Each row was made from one small tree. Brackets hold a mark, then the marks that hang from it, in the order of their numbers. Every link used is in the known rows. Write each row's tree.
Known rows
{q92 q408 q651}: [  5.3 -12.0   8.8   4.8  33.2   6.8 -14.1  16.9 -11.8  13.3  -0.2  43.6
  -9.9 -17.1  -3.0 -36.9  12.8  -4.7 -14.0  -5.3  18.7 -17.9   4.2  -2.5]
{q464 q419 {q513 {q163 q408}}}: [ -7.5  -1.0 -34.9  18.1 -23.9   3.1   5.5  -1.8  -2.3  52.8 -29.1 -11.6
 -16.2 -12.3  -5.1  -8.4  14.5  -2.7   3.6  -6.1  18.8 -25.6  22.9  12.7]
{q419 {q464 q513}}: [  2.2  -2.8 -13.1  -9.5   1.7   6.5  -2.4  -9.9 -25.1   9.0  -9.6   5.3
   8.0 -12.7   3.3 -13.6  19.1 -15.1   9.1   6.1  16.8  -7.6   2.7  -4.7]
{q92 {q651 q250}}: [  8.8  -2.2  15.8  -5.4  18.8   4.3  -2.0 -19.5  12.3  17.0  -8.4  24.1
 -17.4 -20.8  -8.7 -37.3   4.4 -19.9  -8.7  -1.9  17.3  -8.6   7.4   1.1]
{q92 {q408 {q163 q328 q513}} q651}: [  3.0 -10.2   4.8  13.2  20.2  16.8 -16.7  29.0  -3.5  25.8 -14.0  24.2
  -7.7 -28.3  -0.5 -36.2   6.3   1.5  -0.5 -32.1  32.9  -7.4  20.2 -11.3]
{q408 {q92 q651} {q163 q328 {q513 q464}}}: [  1.8   6.3  13.9  -1.9  14.7  -0.9 -19.9  -7.3  20.3  17.0 -59.2 -26.5
   9.2 -21.1   2.4   0.6 -12.6  33.6  20.2 -33.7  23.0   5.1  36.8 -21.8]
{q419 {q464 {q513 {q163 q328}}}}: [  2.7  -2.3 -14.0  -2.2  -4.3   0.7  -1.5 -16.3 -22.9  24.4 -24.1   0.0
   6.6 -12.4   3.7 -17.8  14.1 -10.8   8.3  -1.2  22.9  -7.5  10.4 -12.1]
{q651 q92 q250}: [ 18.9   3.1  17.3 -16.3  18.4   4.9  -2.4 -40.0 -29.8   5.1  -2.5   1.9
   0.4 -14.8 -12.6 -27.9   3.0 -22.1 -14.8  15.5   4.6  -7.9  26.4  -4.3]
{q651 {q92 q408}}: [ 12.3  -5.3  12.8  -7.4  23.4   7.7 -14.9  -3.2 -39.9  -0.8  11.6  14.3
  11.6  -3.8  -6.5 -21.2   8.4   3.5 -16.8  12.6   4.8 -16.9  16.3  -9.5]
{q464 q419 {q513 {q163 q328 {q408 q92}}}}: [ -7.2   5.7 -27.4  21.0 -29.5  -2.0   1.9  -2.1  -7.4  54.3 -28.0 -19.9
 -11.7 -18.3  -3.3  -0.6  10.9  16.0   5.6  -8.9  17.3 -18.0  31.8   6.4]
{q328 {q163 {q408 q92} q513}}: [ -3.6  -0.5  -9.6  11.1  -3.1 -24.3  -2.9   3.0  -9.1  24.4 -26.3 -23.8
  -1.5 -18.4 -10.9  -0.1   7.0  12.9  16.0 -18.7 -12.7   5.9  11.2  -9.6]
{q464 q419 q513}: [ -7.7   5.7 -27.6  11.7 -21.5   8.6   1.9   4.9  -6.1  38.2  -9.7  -5.6
 -10.7 -15.7   1.7  -0.4  13.1  -3.1   1.9   1.1  14.5 -16.0  10.8  20.8]
{q419 {q464 {q513 {q163 q328 q408}}}}: [  1.6  -4.4 -14.3  -0.2  -9.8   2.6   0.6 -13.6 -26.0  25.6 -20.2  -1.1
   5.7 -15.2  -1.3 -19.6  17.9  -8.4   9.9  -2.0  21.4  -8.2  14.2 -11.3]
{q513 q163 {q464 q419}}: [  0.3  -2.3 -15.5  10.9   5.6 -17.8   4.1 -43.9  -5.4  40.4 -88.8  -1.2
  -5.1   1.9  -3.6 -29.5 -13.2 -13.8   3.2   1.4   7.1 -17.4  16.5   9.7]
{q328 q163}: [  3.2   4.4  -5.1   9.7  12.1 -25.1   2.8  -6.1   1.5  18.9 -28.4  -6.9
  -4.5  -6.0  -0.1  -3.6  -4.5 -11.7   5.1  -4.6  -3.5   2.0 -10.6   2.3]
{q513 {q163 q328 q408} q464}: [ -0.1  -3.6   7.3  24.9 -12.3  -8.0  -0.9 -45.1 -27.3  37.3 -70.2 -12.5
  -5.4  -3.2 -10.6 -29.8  -9.8   3.3   1.2  -7.1  17.5  -0.8  37.7  -5.5]
{q328 {q163 {q408 {q92 q651}} {q513 q464}}}: [ -2.4  -1.2  -0.1  11.9   6.7 -24.1  -8.3 -16.9 -13.0  33.7 -50.6 -16.4
  -2.7 -20.7 -14.2 -18.0   4.8   7.9  12.9 -15.9  -3.3   1.6  17.3  -4.8]
{q92 {q408 q163} {q651 q250}}: [ 12.1 -10.4  -0.3   0.4  47.9  13.6  -7.9   5.6  -4.9  15.1 -33.3  33.1
 -19.1 -27.7  -1.5 -37.2   7.4 -31.9  -3.9 -17.0  32.3 -13.8  21.6  -1.9]
{q651 {q92 {q408 {q163 q328 q513}}} q250}: [ 19.2  -0.8   9.7  -4.2  23.0  12.1  -9.6 -16.8 -47.4  13.6 -12.7   2.6
   1.6 -28.1  -9.5 -31.8   5.1 -20.8  -9.7  -3.8  17.0  -4.7  42.8 -11.1]
{q419 {q464 {q513 q163}}}: [  3.3  -5.0 -18.4  -7.3   5.0  -0.8  -1.4 -16.3 -17.6  19.0 -28.5   2.2
   6.9  -8.3   3.2 -17.2  16.8 -16.2   8.3   1.8  21.2 -13.0   6.1 -10.7]
{q464 q419 {q513 {q163 {q408 {q92 q651}}}}}: [ -5.8  -0.3 -30.0  11.7 -12.6  -0.7  -0.4  -4.5   4.7  52.7 -34.5  -9.4
 -15.2 -15.9  -5.7 -10.1  15.0   7.0   2.9  -6.3  19.8 -30.1  25.2   7.6]
{q651 {q92 q408} q250}: [ 20.4  -2.0  10.2 -10.6  32.4   6.4  -7.3 -25.9 -54.6   5.6  -3.7  16.1
  -0.5 -19.8 -11.0 -31.9   9.5 -24.9 -19.0  14.4   7.8 -12.3  31.3  -4.5]
{q408 {q92 q651}}: [  4.7   3.1  13.3 -17.0  28.7 -13.7 -13.7  -8.6  19.4  -4.7 -13.7   0.9
   5.1  -5.7  -0.1   5.4   0.3  30.2   1.6   0.3  -2.5 -10.9   7.1 -13.5]
{q419 {q464 {q513 {q163 q328 {q408 q92}}}}}: [  2.1  -2.7 -14.4  -4.7  -2.3  -1.9  -3.2 -16.5 -24.4  19.5 -26.9  -5.5
   8.9 -14.9   0.2 -10.9  16.9   0.8  12.0  -0.7  16.4  -9.2  17.7 -16.6]

Write each row's tree
[ 10.1   3.8   1.9 -21.6  45.4  -3.2  -8.4 -11.2  39.0  -5.0 -55.7 -14.7
  -1.8 -12.5   4.5  10.7  -8.1   5.8  16.6 -17.8  15.1  -8.4  23.7 -14.1]	{q408 {q92 {q651 q250}} q163}
[ 19.1  -4.4   2.9  -9.9  30.6  11.9  -9.4 -18.4 -44.2   8.6 -18.3   4.4
  -0.2 -23.8  -9.2 -28.9   7.4 -28.3  -9.8  -1.1  16.2 -10.0  39.9 -10.0]	{q651 {q92 {q408 {q163 q513}}} q250}
[  8.7  -7.4   3.4  11.4  26.6  15.1 -11.7  12.5 -13.6  29.8 -23.7  25.2
 -16.6 -39.5  -4.0 -43.1   7.8 -19.7  -2.1 -30.7  34.9  -3.4  31.8  -8.3]	{q92 {q408 {q163 q328 q513}} {q651 q250}}
[  0.5  -0.7  -4.3   9.1   5.1 -23.8  -3.4  -7.0  -7.2  32.3 -30.2 -16.2
  -6.9 -27.0 -14.6 -14.4   8.6   3.1  12.3 -19.7  -6.6   2.9  15.6  -8.3]	{q328 {q163 {q408 {q92 {q651 q250}}} q513}}
[ -2.3   3.5 -10.2  20.7 -11.2   0.0 -10.0 -14.0  -5.1  37.5 -23.8 -21.0
  -8.1  -2.4   5.3   1.1   6.8   7.9  -7.8  -9.4  39.1  -8.4  26.0  -8.5]	{q464 {q513 {q163 q328}}}
[ -6.2   6.8 -28.2  21.7 -28.1  -1.8   2.4  -2.9  -3.5  57.7 -27.0 -13.0
 -13.7 -14.9   2.2  -8.1   5.6   4.3  -0.2  -7.5  22.9 -18.0  20.9   9.9]	{q464 q419 {q513 {q163 q328}}}
[  0.2  -1.1  -1.7  13.1 -11.3 -14.1   0.9 -10.3  -1.2  24.0 -26.7 -20.5
  -2.2  -3.2  -7.3  -0.6  -4.2  29.1   4.9 -15.0   2.4  -2.8  29.5 -20.8]	{q513 {q163 q328 {q408 q92}}}
[  4.2  11.6   1.6  -6.6  13.1  -4.3  -6.2   4.2  21.3  -7.0 -38.7 -37.1
  10.1  -6.2  10.3  36.0 -16.6  32.0  20.8 -22.4   6.4   9.4  24.4 -18.2]	{q408 q92 {q163 q328}}
[ -8.2  -2.8  -8.1  10.4 -20.9   0.0  -6.1  -9.3 -20.4  30.8 -31.9  -6.0
   3.2 -17.2  -7.1 -23.6   1.9   0.9   9.8 -12.9   0.6   2.1  16.7   6.3]	{q163 {q513 {q464 q419}}}
[-11.0  -1.4  14.6  30.8 -54.5  11.8  -6.6  -5.2 -47.9  37.0  -8.3 -18.6
   1.9 -30.3 -19.2 -27.6   6.0  23.8   8.6 -23.8   7.1  22.5  44.3  -6.3]	{q163 q328 q408 {q513 q464}}
[  3.3 -14.7   1.0   6.9  36.7  15.9 -18.6  16.2  -5.9  20.7 -36.2  26.8
  -7.4 -22.1  -1.8 -38.1   7.3 -10.8   0.3 -25.5  33.4 -14.3  20.1  -6.8]	{q92 {q408 {q163 {q513 q464}}} q651}
[  1.1   5.7   8.9  -4.1  10.0   0.3 -17.6  10.7  31.3  13.0 -35.1 -26.9
   7.8 -21.2   3.2   7.6  -9.1  37.7  20.9 -37.9  17.9   4.9  30.1 -26.3]	{q408 {q92 q651} {q163 q328 q513}}
[ -3.1  -0.4  -5.6  12.7   2.0 -26.1  -5.8 -15.7 -21.5  27.5 -50.7 -24.2
   1.2 -17.7 -12.4  -8.0   3.4   7.6  14.8 -14.6  -7.5   5.6  18.1  -5.0]	{q328 {q163 {q408 q92} {q513 q464}}}
[ -4.1   0.9 -12.3  14.3  -3.5 -26.4  -1.9 -11.0 -19.0  35.3 -52.3 -21.5
  -1.7 -21.6 -13.2 -11.2   2.9   6.6  18.3 -14.5 -12.9   2.5  16.4   1.8]	{q328 {q163 {q408 q92} {q513 {q464 q419}}}}
[ -4.2  -3.1 -10.4  17.8 -11.8 -15.7   0.7   5.2 -10.4  31.8 -18.8 -16.5
  -6.3 -18.1 -13.6 -12.8   7.9  -1.8  13.5 -20.2  -6.2   6.4   7.4  -3.3]	{q328 {q163 q408 q513}}
[ -2.0   1.9  -6.5  16.1   4.7 -24.8  -5.5 -16.1 -13.7  33.9 -50.3 -14.3
  -0.7 -13.7  -4.2 -17.7  -3.6 -10.7   8.7 -13.8   1.7   7.2   4.0   0.0]	{q328 {q163 {q513 q464}}}
[ -2.5   0.5  -4.9  17.9  -6.9   1.5 -12.1 -14.1  -3.6  38.4 -24.1 -19.6
  -9.9  -8.7  -1.8  -0.9  12.7  18.7  -4.6 -11.1  36.8 -14.3  34.8 -12.6]	{q464 {q513 {q163 q328 {q408 {q92 q651}}}}}
[ -2.1  10.1  -5.5   1.0  -1.6  -5.0 -11.5  -1.8   7.4  13.6 -61.2 -40.7
  13.5 -18.3   4.6  18.5 -15.4  31.5  27.3 -31.1   5.9  10.4  37.7 -13.4]	{q408 q92 {q163 q328 {q513 {q464 q419}}}}
[  2.5  -5.3 -18.9 -10.4   6.8  -3.5  -2.7 -16.5 -22.0  15.6 -30.3  -4.2
   7.4 -10.3  -0.2  -8.4  19.5  -4.5  12.1   1.6  14.7 -14.8  14.2 -14.1]	{q419 {q464 {q513 {q163 {q408 q92}}}}}
[ -8.7   6.5   5.9  26.6 -47.7   1.3  -6.1  -6.5 -32.3  44.3 -20.4 -12.4
   4.5 -29.6  -6.8 -28.0  -5.6  17.9   7.8 -20.5   4.6  18.2  27.9   1.9]	{q163 q328 {q513 {q464 q419}}}
[ -5.7   1.9 -35.4  15.3 -15.4  -2.0   2.4  -3.5   4.8  51.3 -33.7 -10.4
 -13.7  -8.6   2.0  -6.6   9.2  -4.6   1.6  -4.7  21.9 -25.5  15.7  12.1]	{q464 q419 {q513 q163}}
[ 19.1  -4.1   6.7  -8.1  34.6  11.2 -11.2 -30.9 -52.5  10.6 -33.7   4.4
   1.3 -23.8 -10.1 -34.6   5.2 -30.2  -9.6   1.7  19.4  -9.8  45.5  -6.5]	{q651 {q92 {q408 {q163 {q513 q464}}}} q250}
[  9.3 -12.8  -3.0   3.1  38.8  13.5 -12.0  12.2  -7.9  21.1 -29.4  28.5
 -18.0 -33.8  -3.9 -41.8  11.0 -26.9  -1.3 -26.6  33.0 -11.8  26.1  -6.3]	{q92 {q408 {q163 q513}} {q651 q250}}
[ -4.7  -8.0   8.5   2.7  -6.5  -0.2 -13.4 -22.8 -24.7  21.1 -35.5 -12.6
  -1.3 -27.7 -21.5 -24.0  13.0  17.5  11.5 -15.5   2.3   0.6  43.4 -10.2]	{q163 {q408 {q92 {q651 q250}}} {q513 q464}}
[ 10.8  -9.4   7.5   2.5  39.4   5.2  -9.5   0.4 -23.6  18.2  -8.5  44.5
 -19.2 -28.1  -5.7 -44.5  14.3 -24.3 -14.5  -4.1  21.9 -14.4  14.8   0.5]	{q92 q408 {q651 q250}}
[ 21.7  -2.9   6.0 -12.3  38.0  11.3  -5.4 -21.5 -42.2   2.7 -18.2   8.4
  -0.8 -19.5  -7.7 -26.9   5.3 -30.3 -11.7   5.1  15.4 -12.9  36.2  -6.9]	{q651 {q92 {q408 q163}} q250}
[  2.1  -4.1   7.9  -7.3   6.9   0.4  -1.8  -8.4  -4.0   1.1  -4.8  -2.0
  -7.0 -16.2 -16.0  -4.5  12.0  16.0   5.8  -2.7  -5.8  -6.7  24.1  -6.4]	{q163 {q408 {q92 {q651 q250}}}}
[ -8.1   0.1  22.4  19.3 -34.0   2.9 -16.3 -12.0 -33.8  33.9 -18.8 -18.4
   5.1 -34.6 -20.1 -24.0   6.7  46.2  10.7 -24.0   5.5  14.9  48.5 -15.7]	{q163 q328 {q408 {q92 q651}} {q513 q464}}
[ -1.1   2.1  -5.4  19.2 -13.6 -18.1   3.3 -41.1 -20.2  44.9 -79.7 -15.1
  -2.5 -11.6 -11.4 -22.7 -11.8  16.5   8.6  -5.2   0.1  -7.4  39.3   2.6]	{q513 {q163 q328 {q408 q92}} {q464 q419}}
[-12.4  -0.6   3.8  31.4 -62.5  12.0  -0.8  -0.4 -45.0  45.9 -10.5 -14.3
  -0.3 -36.7 -21.3 -31.8   5.3  23.5  13.2 -23.2  -0.5  17.6  42.3   2.7]	{q163 q328 q408 {q513 {q464 q419}}}
[ 11.9  -5.7   6.5   8.0  34.9  14.5  -8.2   7.5 -10.8  22.5 -27.0  30.2
 -18.5 -34.1  -1.5 -38.5   3.5 -23.4  -5.2 -21.4  34.4  -6.4  26.3  -4.1]	{q92 {q408 {q163 q328}} {q651 q250}}
[ -1.4   3.9 -14.9  -9.0  16.0  -6.6 -10.8  -3.7  16.1   3.5 -70.8 -36.6
  12.3  -9.6   4.6  21.1 -10.5  20.2  29.0 -25.8   3.7  -0.3  30.9 -10.7]	{q408 q92 {q163 {q513 {q464 q419}}}}
